Known rows, with every step that occurs:
T/F/A/X/C/B/K: [  0   4  -2  -6  19   3  -7 -10  24  -5  -4  -9  11 -17  -3  10  13  -6
 -35   4  33 -18  -1  16 -11  -6  10   9  29  24   7   5   9   5  16  -8
  -1 -21   1  -3   8  20 -42   5   5  -5  -4  14  -1  -7   1 -17  17  -2]
Y/X: [  4   1  -8   3   6 -14   8  10  -7  -5  -1   6 -11   0   3   5   2   7
   2   2  -1  -6   7  -5 -10  -1   1  27 -24  13  -1  -5 -15   0 -11   2
  -1   7  -7   0  -1   2  10  12   3   3  -9   8   4  -8  11  -1   7  -3]
A/X/C: [ -3   1  -8  23  -2  -8  -4   5   0  -8  -2  -1 -14  -2   0 -12  10 -12
   0   2  -2  -7  -4   0   1 -17   8  14   1  23   2   5  -7  10   0  -5
  -1   7  -4   2  10  -1  -2  11   8  -2  -1  -2  -7   3   5  -1  14  -3]
T/Q/V/X: [ -6  -3   3 -11   6   0  -4   9 -11   5   0  15 -29   1  11  12 -17  15
   7  -2  -1  -2  -8 -11   1  -7  -6 -29 -14  -9  -5 -30  -4  -8 -22   8
  10  26  -9  -3  -5   9  47   5  10   6   2   4   5   2  -8  -9 -14   8]
A/X/C/B/Y/Q: [  3   5  -2  15   4   3 -14  -7  -2  -4  -1  -1   3  -9  -9  -8   2 -10
 -14   1   6   2  -4  10   0  -6   8 -30  21 -33   7  13  -7  15  15  -4
   4   1   5   2  20  -4 -16   0  -2  -7  -2   4  -1  -6   5   8   8  -3]
X/Y: [ -4  12  -2   5 -12 -10   2   5  -9  -6   1  -3   0  -2   7   0   4 -17
  15   6 -11 -17   0  11 -12 -13   0  54 -23  -2  -4   3 -15   2  -3  -5
 -11   4  -7   9  -8   1   7   6   1  12  -5  -1   4  11   5  -4   2  -6]
A/X/Y/Q/V/H: [ 10  -3   4  14 -14  12   5  -1  -5   3  -1   6   1  12  -3 -13 -27   3
  24  12 -43  15  -7 -13  12   9  -7 -33  -1 -40   5   6   3  -3   4  -5
  -5  11   1  -1   0   1  13  -1  -7   8  -4   1   3   2 -21   5 -15   5]
C/Q/A: [ -4   2   0   1  -1  -7  -4  19  11  -4  -3   6 -18  -2  -1   6  11   1
  -2   2  14  -9   1   8  15   3  -3  38  12   7   0 -22   5 -17 -18  14
   7 -12  -3   0  -7  11  -9   0  14 -10   2  -4  -5   9  11  -7  -5  -3]
X/A: [  1   2  -2  -5  -4 -10   4   3   6  -6   0   0  -1   5   3  -5   6  -4
   7   5  10 -24   6  16   5   3   6  51 -12  33  -6 -23   3   5 -16   4
  -8 -10 -10   3  -6  14  14   9   7   3   8  -2  -4  10  12   0  12  -4]
T/F/A: [-11   1   2  -8  10  -2   8   1   2   0  -1  -2   1 -11   0  11   1   4
  -4   0  12 -28   0  12 -10  -3   1  29 -12  28  -1   6   9  -5 -12   7
  -2  -8  -7  -1  -7  13 -14   6   5   4   3  15   6  10  17 -13   1  -1]
X/C/Q: [ -1   6  -5  34  -8  -2 -14  13   8  -8  -1   1 -16 -11  -6  -2   7 -19
 -17  -3  17 -16   7  18  -3  -8  -1  10  12  -1   5 -38   2   1  -4  -1
   0   5  -5   4  10  -2  -8   4  13   4   5  -1  -3  10   3  -3  10  -9]
A/X/V: [  1   1  -3  19   2  -1   6   2  -7  -1   1  -1 -11   4   9   3   5  -5
  15  10 -19   4   0 -12  -7 -17   4   9  -7   5  -2  -5  -7   8  -3  -4
  -2  -7  -4   2  -4  -1  19  15   2   2   0  -5  -5 -10  -1   0  12   2]
C/B/Y/Q/A: [ -1   2   3 -22   4  -4  -7  -1  -1  -1  -1   5   7  -6  -4   7   3   3
 -12   1  17  -7   1  11   3   6   3   6  15 -22  -1  17  -3  -7  -4  14
   9 -12   2   1   2   4  -7 -10  -1 -11  -2   1   2   3  12   1 -11  -2]
T/B: [-12   8  -1   0   8  -8   0  -1 -22  -4  -1  11  -1   2   8   6  11  -4
  14  -6  16 -24 -11   1 -18  11   5  24 -26  13  -8   3 -11  -2  -3  12
  -3  -2 -11   4  -7  -7   3   7   3  10  -3  -8   2   2   7  -2   6  -4]
F/A/X/C: [ -3  -5  -3  16   4  -4  -2   4  13  -7   0  -9   1 -10  -2  -9   7   3
  -7   3   7  -5  -3   3   9 -10  12   8  13  31   3  12  10  11   2  -1
  -4 -11  -4   1  12   8 -26  10   7  -5  10  -1  -9   4  17  -2  19  -5]
T/Q: [-10   6   1   5   9  -6   0  17 -14   3  -1  11 -19   8   7  14   3  -1
   8   8   6 -18  -8   6  -2 -13   4   8 -19  15  -5 -30  -6  -7 -21  12
   6  10 -12   1  -8  15  19  10  14   4   1   5   2   9  11  -7   2  -3]
V/H: [  9   6  -8   7  -7  -7   3   6  -8   3  -3  10  -7   1  -4   0   1   4
  14   8   4 -13  -4   3  -1  -2  -2  27 -24  10  -3  -6  -1  -7 -12   5
  -3   9 -10   0   0   3  17   1  -1  16  -3  -1  -3  11  -3  -7   1   0]
Y/X/C: [  7  -2 -12  14  -5 -13   2   5   2 -10  -1   2 -10  -4   0  -5  -5  -9
 -20  -7   8  -7  14   4 -11  -4   4  11  -9  20   2 -14  -9   8  -2  -5
  -5  14  -9   0   9  -5  -1   7   5   4  -1   7   2  -4   2   0  13  -6]
C/Q/V/B: [  2   2   3  17  -2   7 -14  -5   5   2   0  12  -3  -6  -6   6   8  -6
   2  -5   7 -17   4   8 -21  14 -18  12   8 -28  -4 -28   2 -21  -3   9
   2  -2   0   5   4 -18  11   0  -4   4  -1 -20   2   4  -5  -1   1  -3]
F/A/X/V/B: [  4  -6   5   9   9   8   7 -13  11   4   4  -5  18  -4   3   3   8   5
   4   0  -1   3   1  -2  -8  -1   4   3   3   5  -6  16  14   6   6   5
  -9 -27  -3   3   3  -4 -14   3 -12   2  10 -13  -5 -11   3   4  26  -2]
T/B/A/X/C/Q/V/H: [ -3  -4   3  17   2  10 -16  -9  -2   0  -2  21   1  11  -7  -2  -6   5
 -18   2  19   8   1 -13   4  35  -2 -60  31 -21   5 -19  22 -16  21   3
   5   3  10  -6   2 -13 -26  -4   6  -6   9 -11  -7  -5 -23   0  -9   3]
Y/Q/A/X/C/B/K: [  4  -5  -2  -8  13   0 -11   4  26 -11  -5  -1   4  -1  -1  -7   8  -3
 -24   5  23   1  -5   0  18  -1  11  -7  45  13   6  -2   6   0   7   1
   6 -15   2  -2  14  25 -26  -2  10 -19 -11  -1  -8 -13  -6  -5   7  -5]
A/X/T/Q: [-12   6   1   1   6  -1   3  18 -19   4   0   1 -20  25   8   7  17   7
  12  14  -4  -5  -5  -3  18  -9  10 -27 -20  19   1 -20  -6   7 -17   4
   6   3  -7   0 -12  13  14  11  13  -5   4  -7  -6  10  10  -1  15   0]
C/Q/V/X: [  0   0   1  10  -1   3 -11  10   0   1  -1   8 -27 -13   2   6  -5  14
   6  -6   4   1   1  -8   3   3 -15 -11  -2 -32   2 -30  -1  -9 -14   3
   7  15  -1  -1   2   2  26   5   6   4  -3  -2   1   2  -6  -7 -10   6]
F/A/X/V/H: [ 14  -4   0  12  -2   7  13  -2   8   7   1  -2   7  -1   1   4 -10  17
   7  11  -9  15   2 -11  12  -2   7 -17   3   0   2   4  19   5   1  -1
  -7 -18  -4  -4  -2   8  -8   5  -5   9  13   1  -8  -4  -5  -3  14   4]
F/A/X/V/B/Y/Q: [ 10  -7   9   8   8  21   6 -12   5   7   8  -6  28   0  -5   0   0  12
   0   3  -6  19   1  -2   2   0   5 -36  21 -34  -1  22  12   9  19   2
  -7 -14  11   0  10 -10 -11  -4 -17  -5   9  -2   3 -13   7  16   9  -2]
A/X/C/B/Y: [  2  12  -8   6  -1  -7 -15 -12  -3  -4  -2  -2  -2 -13  -6   0  15 -13
 -16  -1  13  -5  -1  14 -15 -15  10  10  13 -17   4  20 -14  12  16  -8
   2  -3   3   4  15 -13 -13   2  -3  -3   0  -4  -4  -1   6   1  10  -1]
B/Y/F/A/X/V/H: [ 20  -2  -1   0  -6   8  11 -10   5  15   2 -11  22  -9  -9   4 -19   9
   0   5 -16  32   1  -9   1  -3  -1 -20   8  -8   3   9   9   6  18 -14
  -1  -9  11  -8   2 -10  -4  -4 -16   9   5  14   0  -9  -4   7 -11   5]
A/X/V/B/C: [ 12  -4  -8  23   7   2  -8 -19  -2  -2   4   3   1   0   4  -7  16  -1
  11  -4   2   6   4 -12 -35 -14  -4   5  -2  -7  -4   2  -1  -5  18  -4
  -5  -4   7   3   7 -15  10  -9  -8   9  -8 -19  -4 -25 -11   2  12  -1]

Rows:
[ -8   1   0   0  -4  -1  -1  20   7  -4  -3  -5 -17  16   1  -2  26   7
   3   8   6   5   5  -1  33   5   2   0  10  12   6  -9   6  -4 -13   6
   8 -20   3  -1  -9  10 -13   1  13 -20   6 -16 -12  12  10   0   8   1] | C/Q/A/X/T
[ 12   6  -5  -8   5  -6   3  -8 -10   3   3   8   9   0  -6   5  13   5
  -4  -7  10   1  10   6 -21   3  -3  28 -18 -13  -6  18 -21  -4  10   0
  -7  15   5   2   6 -24   9  -4 -16   4  -9   0  10  -7   8  10   0  -3] | V/B/Y/X
[  6  -4   2 -21  -6   1   7 -19   7   8   1  -5  21   3  -4  -3   1 -15
  -1 -11 -12  26   0  -6 -12  -3  -5  14  17   6  -7  23  -3  -5  15  -4
   4  -5  13  -1   0 -28   7 -16 -17  -8  -2  -5   2 -16  -9  13 -15   4] | Q/A/X/V/B/Y/F
[  0  -5   2  -2  -4  12 -13 -12 -18  -4   4   9   0  -6  -2 -13 -25   1
 -14 -21   9   7  -3  -9  -5  16  -2 -70  10 -43   1   7  -5   8  19  -2
  -3  35   5  -3  12 -23  20 -11  -3   8   7   1  12  -3 -17   9 -20   3] | T/B/Y/Q/V/X/C
[ -2  -6   7 -19  -7  -2   7  14   6  -5   1  -4  -4   3   6 -12 -18   3
   7  -8 -10  11  -7  -2  32   0  -2   3  -8 -14   0  13   3   4 -13   5
  -5  14  -3   3  -3  21   6 -13   1  -3  -4  11   6   5  -6   1 -13   2] | V/X/Y/Q/A
[-13   0   0 -20  -4   2  -3  -8 -25  -2   2   4  -5   6  11  -1   3  10
   6 -14  12  -8   1 -12  -9  23  -3 -36 -31  -5  -6   7  -7   7  -5   2
  -4  11  -7   0 -10 -13  28  -4  -1  11   5 -22   1   7 -15  -2   3   6] | Q/V/X/T/B
[-14   9  -4  -9  -6  -2   6   3 -14  -2  -1  -5  -7  11   2   3  15 -12
   0   2   6 -32   9  13 -15  -2  -1  16 -34  26  -1  -2  -6   5 -14  -3
  -4   5  -7   2 -12   1  16   1   5   7  -1   1   4  18   2  -9   7   1] | X/T/F
[ -6  -6  13 -24  -1   4   3   0   6  10   2  -8   8 -11   6   9 -40   5
  -6 -14 -13  14  -3   0   5   3 -11 -29  -5  -7  -1 -22   7  -2  -5  -4
   6  10  -3  -3  -9  11   9  -6  -3  11   4  18  10   3  -9  -3 -21   4] | T/Q/V/X/Y/F/A
[ -2   6   0 -12  -8 -10   5   3  -3   2   0 -12   5 -13   3  -4 -14 -15
  13 -14 -16   6  -9   1  -3  -8 -11  27 -34   3  -3   2 -14  11  -5 -13
  -4  20  -3   4  -1   5  17  -6  -8  15 -18  17   7   1  -9   0 -11   1] | V/X/Y/F
[  6  -3   4 -23  -7  14   3  -3  -6  20   1  -6  14  13  -9   7 -19  21
  -5   8  -9  26   3  -7  14  10  -3 -74  10  -3   5  -9   9  -3   7  -8
  11   2  11 -12  -7  -8   9 -10  -6   1  13   4   0  10  -5   5 -19   8] | B/Y/F/A/X/T/Q/V/H
[ -9  -3   6 -40  -4   8  -1 -19 -15   7   5 -13  26  -9   0   2 -11  18
 -13 -20  16   9   5  -7  -9  27  -6 -48  -9  -8  -3  22  -1  10  15  -7
   0   4   9  -5  -6 -22   8 -14 -12   9   6  -6   7   4  -4   6 -15   6] | Q/V/X/T/B/Y/F/A
[-17   1   7 -18  19   4  -2   3 -14   9   4   9   8  34   4  11  32  11
   2  16  22  -6  -2  -3  10  10   8 -32 -15  23  -7  -5   6  -5  -8  11
   5   0   6   1  -8   8  -4  -3   3 -15   2 -16  -8   2   4   3  16  -2] | V/B/A/X/T/Q
[  4   2  -1 -16  -6   1  -8 -23  -8   9   2   3  20 -12 -11  -1  -5 -12
   2 -11  -5  -6   2   2 -44   6 -19  24  -2 -10 -10   9 -15 -15  12  -6
   3  13   9   2   7 -37  31 -10 -19   8 -13  -8  10  -1  -5   7 -22  -1] | Q/V/B/Y/F
[ -5   3   5  18   0   3   6  10  -8  -3   1  -4   1  10   3 -11  -4  -6
  24  10 -31   5  -9  -5  15  -7   3   5 -11 -18   4  11  -8  10  -1  -4
  -5   2   0   5   0  12  -3   8   0  -2 -10   7   2  -1   5   8   1  -3] | A/X/Y/Q
[  7  -7  -5  12  -8  -9  -2  16  23 -11  -4   3 -16  -4  -4  -2  -3  -7
 -36 -12  19   8  18  10  17   7   0   3  26   9   8 -33   7  -7  -5   5
   4  -1  -3  -4   4   2 -26  -3  14 -13   9   6   0  -2   0  -1   1  -5] | Y/X/C/Q/A
[ -3  -3   5  14  -6   8   1   3  -7  -4   1   0  -2   7   4  -9 -17  -4
  22  10 -43   6  -4 -12   2  -1  -5 -13   3 -30   3   7  -7   1   2  -6
  -2   5   1   3  -2   1  11   9  -1  -3  -7  -1   4  -2  -6   7 -10   1] | A/X/Y/Q/V
[ -5  10   0   8  -4  -8   4   6  -9  -4   0  -4  -5   5   6  -4  10  -9
  24  11 -26   0  -8  -1   1 -16   4  41 -18  -1   0  19 -16   6   1  -7
  -7   0  -2   6  -6   4   1  12   1   2  -8  -1  -2   4   6   1   4  -2] | A/X/Y
[-11   3   4 -33   2   6   1  -7  -3   1  -3  -5   6  15  -5   4  10   1
 -12   1   6  -1   3   7  14  11   6 -33   8 -14   7  30   1   4   1   4
   9 -14   8  -4  -6   5 -15 -14  -3 -22   0   6   3   5   3   3  -7   8] | C/B/Y/Q/A/X/T/F
[ 16  -4  -3   5   0  -1  12 -11   1   1   4   6   9   2   6   7  -2  -8
  -7 -10  -1   2  17  -1 -26   5  -4   7 -19  -7  -8  -9  -4   2   1   1
 -10  -1  -7   3   1 -17  13  -1 -13  11  -1  -5   6 -20 -11   6  19  -3] | Y/X/V/B
[ -6  -4   6  -9 -10  -2   7  13   3  -7   0  -2   6   7   5  -8 -11  -9
   7   3 -14  -4   0   8  17   1   2  23   1  -2  -2   9   0  -4 -10   8
  -4  -3  -4   4  -8  12  -4  -6   4  -5  -2   3   3  10   3   2 -12  -5] | X/Y/Q/A
[ -9  -1   2  -2  17   0  10   1   3   1  -3  -3  -4  -5   0   7   5   9
   7   6  -1 -13  -8   0   2  -4   5  18  -7  27   3  19   8   0  -8   4
   3 -13  -1  -3  -5  14 -20  11   4  -6   1  15   1   3  19  -8   5   4] | T/F/A/X
[ -6   0   2 -20  -9 -13  10   3   9  -2  -4 -11   8   3   3  -9  -5 -18
  14  -4 -27  13 -10  -4  11  -6  -2  46  -2  29  -1  17  -8  -4  -1  -5
   4  -7   2   1  -9   3 -10  -4   0 -10 -11   6  -1  -1   0   4 -16   0] | Q/A/X/Y/F
[ -2  -1   5 -18  -2  -6   7   1  10   3   1 -20  19 -22   1  -2 -17   2
   3 -14  -5   8  -6   5   6  -3  -7  23 -23   9  -1  10   2  11  -3  -9
  -5   2  -1   2  -1  14 -10  -6  -9  13  -9  19   5   3   2  -1  -4  -1] | V/X/Y/F/A
[-14   1  -1  -2  19 -10  -2   8 -11  -1   0   9  -3   9   4   6  20  15
  15  23   6  -5  -5 -18   2  -4   7  26  -6  26  -4  13  -3  -7  -7   3
   5   1   6  -1  -4  13  -5  14   8 -16 -12  -3 -10  -4  17  -3   0  -1] | B/A/X
[ -5  -6  -7   0  -6 -11  -1   6  11 -11  -4   0 -14   2   0 -15   8  -9
  -7   0   3   0  -4  -2  17 -12  10  23  19  40   1  14   2  -1  -5   3
   3  -2  -4   0   4   3 -11   1  12 -15   6  -7 -11   3   4  -4   4   0] | Q/A/X/C
[ 14  -8   0   4  -3   5  15  -7  13  12  -1 -11  19  -7  -4   2 -21   7
   6   1 -16  23  -2 -11   7   3  -2 -20   0  15   2  -5  20   6   4  -7
   1 -17  -1  -6   1   4  -8   0 -10  10   5  11  -5 -11 -10   2   3   3] | Y/F/A/X/V/H
[  3  -2   6  14  -2  22 -14 -22  20   4   1  -1   8 -12 -17   0   0  -8
 -32 -12  10   2   8  17 -16   8  -8 -35  47 -32   7   4  17 -10  28  -5
   0  -2  18  -3  13 -27 -32 -10  -8  -7  16   2   8   3  -3   2 -10   3] | T/F/A/X/C/Q/V/B/Y
[ 23  -7  -8  21  -6   6  -7   2  16   0  -2   6 -20   5  -1  -4  -2  13
  -3   2   3  30   9 -15  12  -2  -4 -23  30 -22   9 -30  20 -19  10   0
   5 -10  11  -8  -1   3  -6 -15   8  -1   4  -6  -9 -16 -21  -6 -13   6] | B/C/Q/A/X/V/H
